Every row comes from one small tree of marks. The marks that hang from a mark follow it in brackets, in the order of their numbers. Every link used is in the known rows. Which tree was each row made from?
Known rows
K_702{K_59{K_72 K_850}}: [12 5 -10 15 10 -18 -41 -10 -32 -23 -6 22 2 9 -15 -20 -1 47 -1 15 14 7 11 24 -34 21 -14 -5 16 11 -12 6 12 27 10 -19]
K_574{K_59{K_72}}: [-8 2 -1 29 15 -14 -2 -3 4 7 6 4 -12 1 -2 -22 6 19 7 3 -11 8 -10 18 -17 5 1 -14 -7 2 2 1 5 -10 -1 -9]
K_724{K_836{K_198 K_717{K_387}}}: [28 -12 20 -29 7 3 -35 24 13 21 3 7 -43 -11 -19 -18 12 5 6 -35 -35 15 29 12 -4 3 15 -15 -56 1 -15 3 0 -8 -14 7]
K_518{K_387}: [-9 20 5 -9 3 4 -5 -12 17 46 3 26 15 9 -19 -9 15 14 -11 20 -5 -11 17 10 4 -14 -10 7 33 -2 15 2 -15 -21 -21 -3]
K_836{K_198{K_994{K_850}} K_717{K_3{K_724} K_387}}: [0 13 2 -32 17 -24 -70 29 22 32 29 0 -29 -36 24 4 -33 20 -32 -62 -18 17 -9 29 7 28 40 29 -50 26 -40 -18 24 5 -36 4]
K_717{K_3{K_724} K_387 K_836{K_198{K_994}}}: [-14 21 18 -44 39 -8 -7 21 34 62 30 -26 -33 -27 -16 11 10 11 9 -50 -47 24 7 -8 -21 -12 36 31 -33 21 -56 -11 19 4 -24 20]
K_59{K_850}: [-9 5 -4 12 -2 -15 -14 -3 -12 -3 8 0 -8 8 -14 13 -1 6 -11 17 10 19 11 27 -1 36 -1 3 20 10 4 3 -2 20 5 -6]
K_724{K_836 K_850{K_607 K_994{K_198}}}: [16 34 -25 19 18 -23 -34 29 45 6 16 -25 -58 40 -17 5 4 16 15 54 -15 8 3 -7 2 11 -18 -3 -35 -8 -79 -14 -26 41 8 -36]
K_607{K_850{K_59{K_72 K_702} K_724 K_994{K_198}}}: [14 -12 -10 41 11 -7 -39 49 31 -14 14 24 -14 18 1 -27 -1 48 18 24 15 -34 -43 10 16 15 -21 -7 -28 7 -39 -36 19 4 -38 -52]
K_387{K_518 K_717{K_3{K_724{K_836{K_198} K_850}}}}: [10 46 9 -38 24 -27 -48 9 40 75 11 41 -33 9 -51 -18 25 5 -23 17 -30 29 19 22 -26 -57 32 6 17 -2 -40 19 -33 16 16 -20]
K_198{K_836{K_717{K_3 K_387}} K_994}: [-1 12 -5 1 52 5 -19 20 12 25 29 -63 -43 -34 6 15 -10 -17 -12 -20 -59 37 5 -40 1 18 14 -6 -44 13 -21 -12 20 20 19 26]
K_724{K_836{K_198{K_994{K_850}} K_717}}: [32 13 -2 -9 49 -18 -62 19 10 4 28 -20 -34 -8 -13 6 -2 18 -13 -26 -41 6 24 33 16 36 1 -4 -37 -5 -21 -4 4 15 -4 -1]
K_574{K_59{K_72 K_702 K_850}}: [-19 3 5 26 11 -17 -15 -4 -1 -9 12 10 -26 26 -6 -10 2 40 -6 36 -5 9 -21 51 -4 17 0 -31 10 18 7 -7 2 14 28 -12]
K_724{K_836{K_198{K_994} K_717} K_850}: [49 15 -16 -5 56 -17 -68 25 4 17 18 -22 -26 -4 -26 7 -13 26 -21 -5 -44 0 37 33 8 28 1 -17 -43 -9 -40 -5 -3 30 6 -7]
K_607{K_850{K_59{K_72} K_724 K_994{K_198{K_836}}}}: [28 -17 -23 66 36 -17 -27 52 27 -2 20 -4 -34 3 -17 -13 17 24 31 13 13 3 -23 -9 5 35 -22 -1 -32 1 -54 -22 24 11 -51 -51]
K_3{K_724{K_850{K_607 K_994}}}: [-3 32 -34 42 0 -22 -25 9 42 -1 -2 0 -18 40 -12 31 -21 20 6 47 16 -1 -19 -5 -2 -4 1 15 -29 4 -78 -7 -6 30 13 -34]
K_994{K_850}: [6 12 -13 11 -7 -22 -15 7 -6 -10 15 16 -11 3 -7 18 -1 14 -18 11 19 7 -16 28 14 20 10 9 28 -7 -18 -7 5 23 -10 -13]
K_3{K_724{K_850{K_59{K_702}}}}: [10 5 -30 27 19 -15 -16 12 12 12 -9 31 15 26 5 33 -10 29 -14 43 11 -19 -22 15 5 -27 18 -4 -25 -7 -64 -10 10 22 -2 -29]
K_724{K_850{K_59 K_994{K_198}}}: [19 6 -50 24 8 -21 -31 40 22 5 1 -9 -3 14 19 5 -5 16 -8 25 15 -5 -5 6 13 19 -1 4 -39 -9 -68 -33 -4 18 -40 -56]
K_3{K_724}: [-9 -4 1 9 8 -11 -1 -12 14 9 -5 17 4 3 2 14 1 5 4 -7 0 5 -2 4 -11 -15 12 18 -26 3 -24 17 9 -2 -1 -5]
K_518{K_387{K_717}}: [5 41 8 -16 -4 -1 -16 -13 16 32 -8 36 10 11 -36 -14 27 9 -15 10 -20 2 22 2 1 -28 -10 5 39 -3 16 -2 -23 -19 6 -2]
K_607{K_850{K_724 K_994{K_198}}}: [11 -23 -2 10 -5 -9 -27 39 23 -4 17 7 -22 3 -15 -10 -2 10 6 -4 21 -3 -7 10 27 39 -15 18 -3 5 -22 -15 5 17 -40 -31]
K_994{K_850{K_607 K_724{K_836}}}: [-3 32 -12 42 14 -17 -30 20 24 -5 22 7 -52 41 -48 19 9 -5 6 49 4 3 -19 -1 25 22 -15 7 29 -13 -30 -14 -13 34 0 -12]
K_387{K_518 K_717}: [5 41 6 -25 -10 -11 -21 -13 22 30 -7 32 2 6 -42 -25 30 -16 -11 23 -21 8 13 8 -1 -36 -3 -2 22 -10 1 2 -29 -8 36 -8]
K_836{K_198 K_717{K_3}}: [17 -19 19 -41 6 8 -57 27 7 19 15 15 -43 -22 24 -34 -29 2 -14 -54 2 3 3 9 2 12 26 -10 -19 28 16 -8 -1 -23 -35 -5]
K_574{K_59}: [-10 -14 -3 7 8 -5 10 3 7 18 5 -10 -8 5 -1 5 7 -15 -2 4 -6 13 4 6 17 12 8 -8 5 -1 10 0 -7 -4 -6 2]
K_3{K_724{K_836 K_850{K_994}}}: [4 17 -26 36 28 -21 -12 9 33 5 2 -1 -18 28 -34 32 9 27 -7 37 -24 21 13 2 -22 -21 17 9 -31 -15 -69 20 -4 40 16 -33]
K_518{K_387{K_717{K_836}}}: [14 47 15 -20 9 1 -3 -15 18 37 2 37 -11 11 -68 -6 48 10 -4 15 -39 2 34 -9 -2 -34 -8 3 47 -11 -2 -3 -22 -16 14 -3]
K_59{K_72 K_702 K_850{K_607 K_724 K_994}}: [-31 39 -11 59 0 -6 -49 14 40 -50 12 -1 -50 67 -29 -15 -16 47 21 70 12 -11 -51 18 -3 20 -36 -22 -5 31 -18 -32 -8 20 40 -37]
K_836{K_198{K_994{K_850{K_59{K_702}}}} K_717{K_3}}: [14 10 -11 -22 41 -7 -79 42 16 12 34 -9 -23 -12 42 -2 -38 22 -33 -26 -10 -18 -26 23 36 29 21 -7 -27 20 -13 -42 13 0 -32 -11]
K_724{K_836{K_198}}: [21 -5 14 -21 28 -3 -13 17 15 20 7 -11 -29 7 -19 -8 22 8 16 -19 -20 13 23 18 -6 -5 3 -10 -21 -1 -10 12 -8 0 -12 3]
K_850{K_59}: [5 -1 -21 24 11 0 -2 16 4 12 -4 0 19 3 12 5 6 -8 4 14 4 -13 -6 -19 7 2 2 -1 -15 -9 -15 -16 4 -11 -28 -14]
K_198{K_836{K_717{K_3}} K_994{K_850}}: [10 21 -20 21 65 -15 -40 19 1 1 46 -49 -51 -22 4 31 -16 -4 -29 -4 -37 33 -6 -12 18 38 13 -3 -6 4 -23 -12 19 38 15 4]
K_850{K_607}: [-4 26 -3 14 -6 -2 -10 1 22 3 4 -9 -20 24 -1 1 -11 -8 24 29 11 -13 -19 -21 7 6 -18 -1 -3 8 -18 -15 -12 1 10 4]

Which tree is each row?
[12 42 26 -53 17 4 -20 6 28 63 16 32 -33 3 -51 -23 37 13 -8 -16 -30 11 28 -2 -7 -36 12 5 55 8 6 -9 -25 -22 -16 -2]  K_518{K_387{K_717{K_3 K_836{K_198}}}}
[29 39 20 -53 8 -12 -23 -2 30 46 4 29 -29 5 -75 -27 53 -8 11 -1 -30 8 31 21 1 -34 2 -8 18 -9 -19 -5 -29 -16 19 -10]  K_387{K_518 K_717{K_836{K_198}}}
[-30 30 -2 -19 -9 -20 -17 10 30 90 12 41 -9 -10 -19 -6 -2 7 -30 36 -7 18 -7 11 -28 -42 45 24 12 2 -53 6 -8 21 -11 -11]  K_717{K_3{K_724{K_850}} K_387{K_518}}
[22 -2 0 -21 4 -34 -40 16 16 32 25 24 -70 -22 -3 -7 24 -9 -10 0 -4 36 2 40 25 27 10 -1 -31 -6 -52 -12 2 13 -22 -21]  K_994{K_198{K_836{K_717{K_387{K_518}}}} K_850}
[-8 16 -4 8 36 -15 -15 13 13 40 19 13 -29 5 -13 17 -4 18 -22 24 -24 24 2 -10 -33 -31 36 13 8 -3 -44 23 -3 38 2 -13]  K_717{K_3{K_724{K_836 K_850}}}
[7 24 -27 51 11 -39 -61 31 28 -5 19 29 -40 22 11 -23 0 19 21 22 35 -20 -49 15 17 41 -30 16 -22 0 -54 -47 6 0 -59 -47]  K_994{K_198 K_850{K_59{K_72} K_607 K_724}}
[-5 28 -28 69 36 -11 -45 40 68 -6 12 -16 -52 47 -9 -35 20 11 51 39 -18 -13 -26 -38 -10 11 -45 1 -71 -2 -58 -33 -12 -12 -33 -55]  K_850{K_59{K_72} K_607 K_724{K_836} K_994{K_198}}
[24 6 -37 32 40 -23 -29 35 43 26 0 -3 -11 29 -21 27 11 26 5 17 -8 11 12 13 -11 -13 19 5 -58 -10 -84 3 -1 20 -29 -45]  K_3{K_724{K_836{K_198} K_850{K_59 K_994}}}
[7 -13 -13 1 23 -7 -2 20 34 -13 12 -46 -50 6 15 4 19 -7 22 -14 -9 37 2 -8 8 13 -10 -2 -55 10 -38 -7 -1 8 -10 -25]  K_850{K_994{K_198{K_836}}}
[-24 24 3 37 7 -19 -23 -3 16 -6 16 3 -44 45 -7 -8 -6 35 14 60 3 -1 -37 35 4 23 -15 -33 6 24 -8 -18 -8 14 36 -8]  K_574{K_59{K_72 K_702 K_850{K_607}}}
[-1 13 -23 27 7 -22 -70 14 17 -36 1 4 -39 41 -15 -33 -6 32 26 23 25 4 -8 8 -11 42 -44 6 -15 25 -35 -22 -4 23 -10 -43]  K_702{K_59{K_72 K_850{K_607 K_724 K_994{K_198}}}}
[4 -26 18 -25 23 -11 -23 18 21 30 16 2 -73 -32 31 -7 4 -12 5 -44 -22 46 2 -13 -9 0 26 7 -72 21 -44 5 16 1 -24 -3]  K_994{K_198{K_836{K_717{K_3{K_724} K_387}}}}
[-10 21 29 -69 2 0 -4 23 36 94 29 17 -50 -20 -44 -31 34 -4 6 -8 -26 17 12 5 -15 -31 36 6 18 9 -29 -11 -14 -15 -30 3]  K_717{K_3 K_387{K_518} K_836{K_198}}
[-8 28 14 -28 -7 -3 17 -2 24 63 10 21 -22 -8 -63 -10 48 -8 9 31 -38 5 19 -3 -8 -28 13 4 9 -17 -37 -6 -11 -4 8 1]  K_717{K_387{K_518} K_836}
[19 -17 -14 43 10 -2 -15 38 -1 19 7 24 15 1 -30 8 1 0 1 23 26 -25 -11 -12 28 30 -5 6 25 -12 -14 -17 15 10 -46 -17]  K_607{K_850{K_59 K_724}}
[23 19 -15 4 61 -30 -34 11 23 34 12 -20 -7 7 -24 30 2 31 -5 -2 -31 12 24 36 -11 -2 10 11 -45 -5 -69 13 5 36 2 -5]  K_3{K_724{K_836{K_198{K_994}} K_850}}
[13 37 -16 -7 25 -29 -49 18 25 8 28 -39 -17 8 6 14 -20 15 8 -13 9 -7 -18 37 32 47 -14 13 -15 15 -38 -32 2 15 -17 5]  K_836{K_198{K_994{K_850{K_607}}}}
[-12 47 -29 38 29 -23 -42 13 23 -8 28 -36 -12 22 -21 27 -18 -3 -5 27 -2 -13 -26 2 39 47 -27 22 11 -2 -28 -35 1 29 5 2]  K_198{K_994{K_850{K_607 K_724}}}
[13 15 -32 34 26 -33 -23 17 50 5 8 -21 -58 33 -2 33 -4 10 24 35 11 26 -14 -2 3 5 -6 9 -59 9 -100 -6 -3 37 4 -35]  K_3{K_724{K_850{K_607 K_994{K_198{K_836}}}}}
[-4 34 -11 26 22 -20 -3 25 13 55 19 34 -29 -11 -32 4 13 40 -2 23 -28 11 -16 -25 -55 -35 45 17 -9 -5 -91 -14 25 20 -22 -26]  K_717{K_3{K_724{K_850{K_59{K_72}}}} K_387 K_836}
[-12 19 9 22 4 -13 -27 -8 -7 -29 9 22 -20 23 -5 -15 -5 61 -3 37 0 -4 -28 50 -23 5 -9 -27 5 21 -2 -6 9 19 39 -15]  K_59{K_72 K_702 K_850}
[-13 45 13 -38 -4 -4 -24 -3 25 49 7 30 -13 -3 -28 -34 19 -19 -23 17 -25 17 2 -12 -13 -45 15 3 41 1 12 2 -32 -6 26 -6]  K_387{K_518 K_717{K_3}}
[-1 53 -43 44 34 -28 -33 17 22 7 25 -40 10 15 9 36 -14 2 -1 38 -3 -21 -29 -11 33 45 -18 19 -9 -8 -50 -42 7 21 -8 -6]  K_198{K_994{K_850{K_59 K_607}}}
[-26 30 -10 21 -13 -2 -24 11 37 -33 11 -21 -40 63 -5 19 -17 20 11 69 13 -2 -34 9 23 19 -19 -18 -2 28 -21 -26 -18 29 44 -18]  K_59{K_702 K_850{K_607 K_994}}
[15 -1 -7 -3 26 -9 -58 19 4 2 0 -1 -40 46 -50 -1 8 0 20 20 19 11 24 9 14 35 -26 -5 19 14 -18 -6 -16 32 -8 -6]  K_702{K_59{K_850{K_607 K_724{K_836{K_198}}}}}
[-14 13 -4 54 11 -19 -39 -1 -8 -18 9 20 -19 15 -38 -23 -1 32 -1 18 9 11 -6 36 -26 36 -17 -2 16 14 8 -3 9 14 1 -24]  K_59{K_72 K_850{K_724}}
[12 68 9 -55 35 -26 -44 11 35 58 39 3 -39 -8 -58 -14 34 1 -20 -4 -43 18 11 21 5 -16 17 14 46 -3 -28 -18 -23 10 12 -8]  K_387{K_518 K_717{K_3 K_836{K_198{K_994{K_850}}}}}
[-9 28 -16 62 19 6 -35 23 34 -13 -2 16 -20 51 -7 -20 -8 20 34 61 11 -48 -62 -23 9 -12 -35 -24 -21 7 -26 -45 1 -13 -1 -25]  K_850{K_59{K_72 K_702} K_607 K_724}
[-24 47 -8 46 -7 -11 -38 3 35 -46 14 -6 -43 58 -7 -11 -16 58 22 69 7 -9 -48 20 -14 12 -26 -24 -15 32 -28 -25 -6 22 50 -31]  K_59{K_72 K_702 K_850{K_607 K_994}}
[21 4 -15 23 66 0 -23 2 5 -7 18 -61 -29 -19 -4 23 -4 -14 -2 -9 -50 20 18 -20 17 31 -12 -16 -51 1 -16 -5 16 14 31 14]  K_198{K_836{K_717} K_994}
[6 8 -5 3 23 -13 -26 14 22 63 16 20 -57 -16 -26 7 2 -9 -22 28 -24 39 7 -8 -13 -21 39 -8 -18 2 -56 10 2 23 9 -10]  K_198{K_836{K_717{K_3{K_724{K_850}} K_387{K_518}}}}
[23 23 -32 41 18 -13 -28 22 -3 -5 -2 28 8 21 1 -4 -12 57 -10 58 8 -34 -35 21 -12 -17 -1 -30 -9 -9 -51 -28 11 21 4 -36]  K_724{K_850{K_59{K_72 K_702}}}
[13 5 -26 33 35 -22 -34 45 38 -6 25 -6 -77 42 4 25 13 -11 25 42 30 0 -52 4 61 28 -24 -12 -21 2 -64 -49 0 24 -29 -29]  K_994{K_198{K_836} K_850{K_59{K_702} K_607 K_724}}
[7 59 18 -63 40 -10 -34 6 38 66 28 -7 -30 -11 -55 -27 34 -9 -8 -10 -58 14 23 -1 -6 -32 10 7 25 2 -15 -13 -27 -7 19 3]  K_387{K_518 K_717{K_3 K_836{K_198{K_994}}}}
[-3 27 -24 52 25 -11 -56 11 18 -33 3 -6 -39 56 -53 -17 8 33 25 55 -3 10 4 -13 -24 24 -38 -5 3 10 -31 -6 -9 37 21 -35]  K_702{K_59{K_72 K_850{K_607 K_724{K_836} K_994}}}
[-5 46 -4 51 54 -27 -66 12 27 2 28 -30 -45 34 -51 -17 1 34 27 24 -22 6 0 29 -17 50 -42 -3 -19 20 -22 -14 -3 20 11 -7]  K_59{K_72 K_850{K_607 K_724{K_836{K_198{K_994}}}}}
[23 -23 12 -3 30 8 -51 25 17 4 4 11 -45 8 -38 -20 8 -7 3 -26 -21 4 27 11 14 14 -5 -16 -28 -2 10 1 -7 -10 -19 -9]  K_850{K_724{K_836{K_198 K_717}}}
[-22 34 4 49 5 -9 -47 3 16 -30 11 20 -45 54 -30 -17 -14 44 17 64 14 -17 -46 29 -3 19 -35 -24 10 27 -7 -26 -2 19 37 -17]  K_59{K_72 K_702 K_850{K_607 K_724}}
[13 6 -15 24 26 -31 -34 28 29 -3 29 -11 -88 23 -14 17 10 -17 23 14 28 25 -27 12 43 46 -26 6 -5 4 -53 -26 -4 29 -25 -18]  K_994{K_198{K_836} K_850{K_607 K_724}}
[-11 -2 -12 46 18 -2 -47 19 21 -27 11 -8 -46 31 -51 5 6 -2 -14 28 -25 29 28 2 8 43 -6 -6 -10 2 5 1 -13 24 11 -33]  K_59{K_850{K_724{K_836{K_717}} K_994}}
[15 21 -10 -5 6 -18 -82 35 28 6 20 -13 -38 -5 -12 -1 -29 2 -5 -30 -4 -8 -12 29 45 62 -9 10 -44 17 -35 -47 10 5 -26 6]  K_836{K_198{K_994{K_850{K_607 K_724}}} K_717{K_387}}
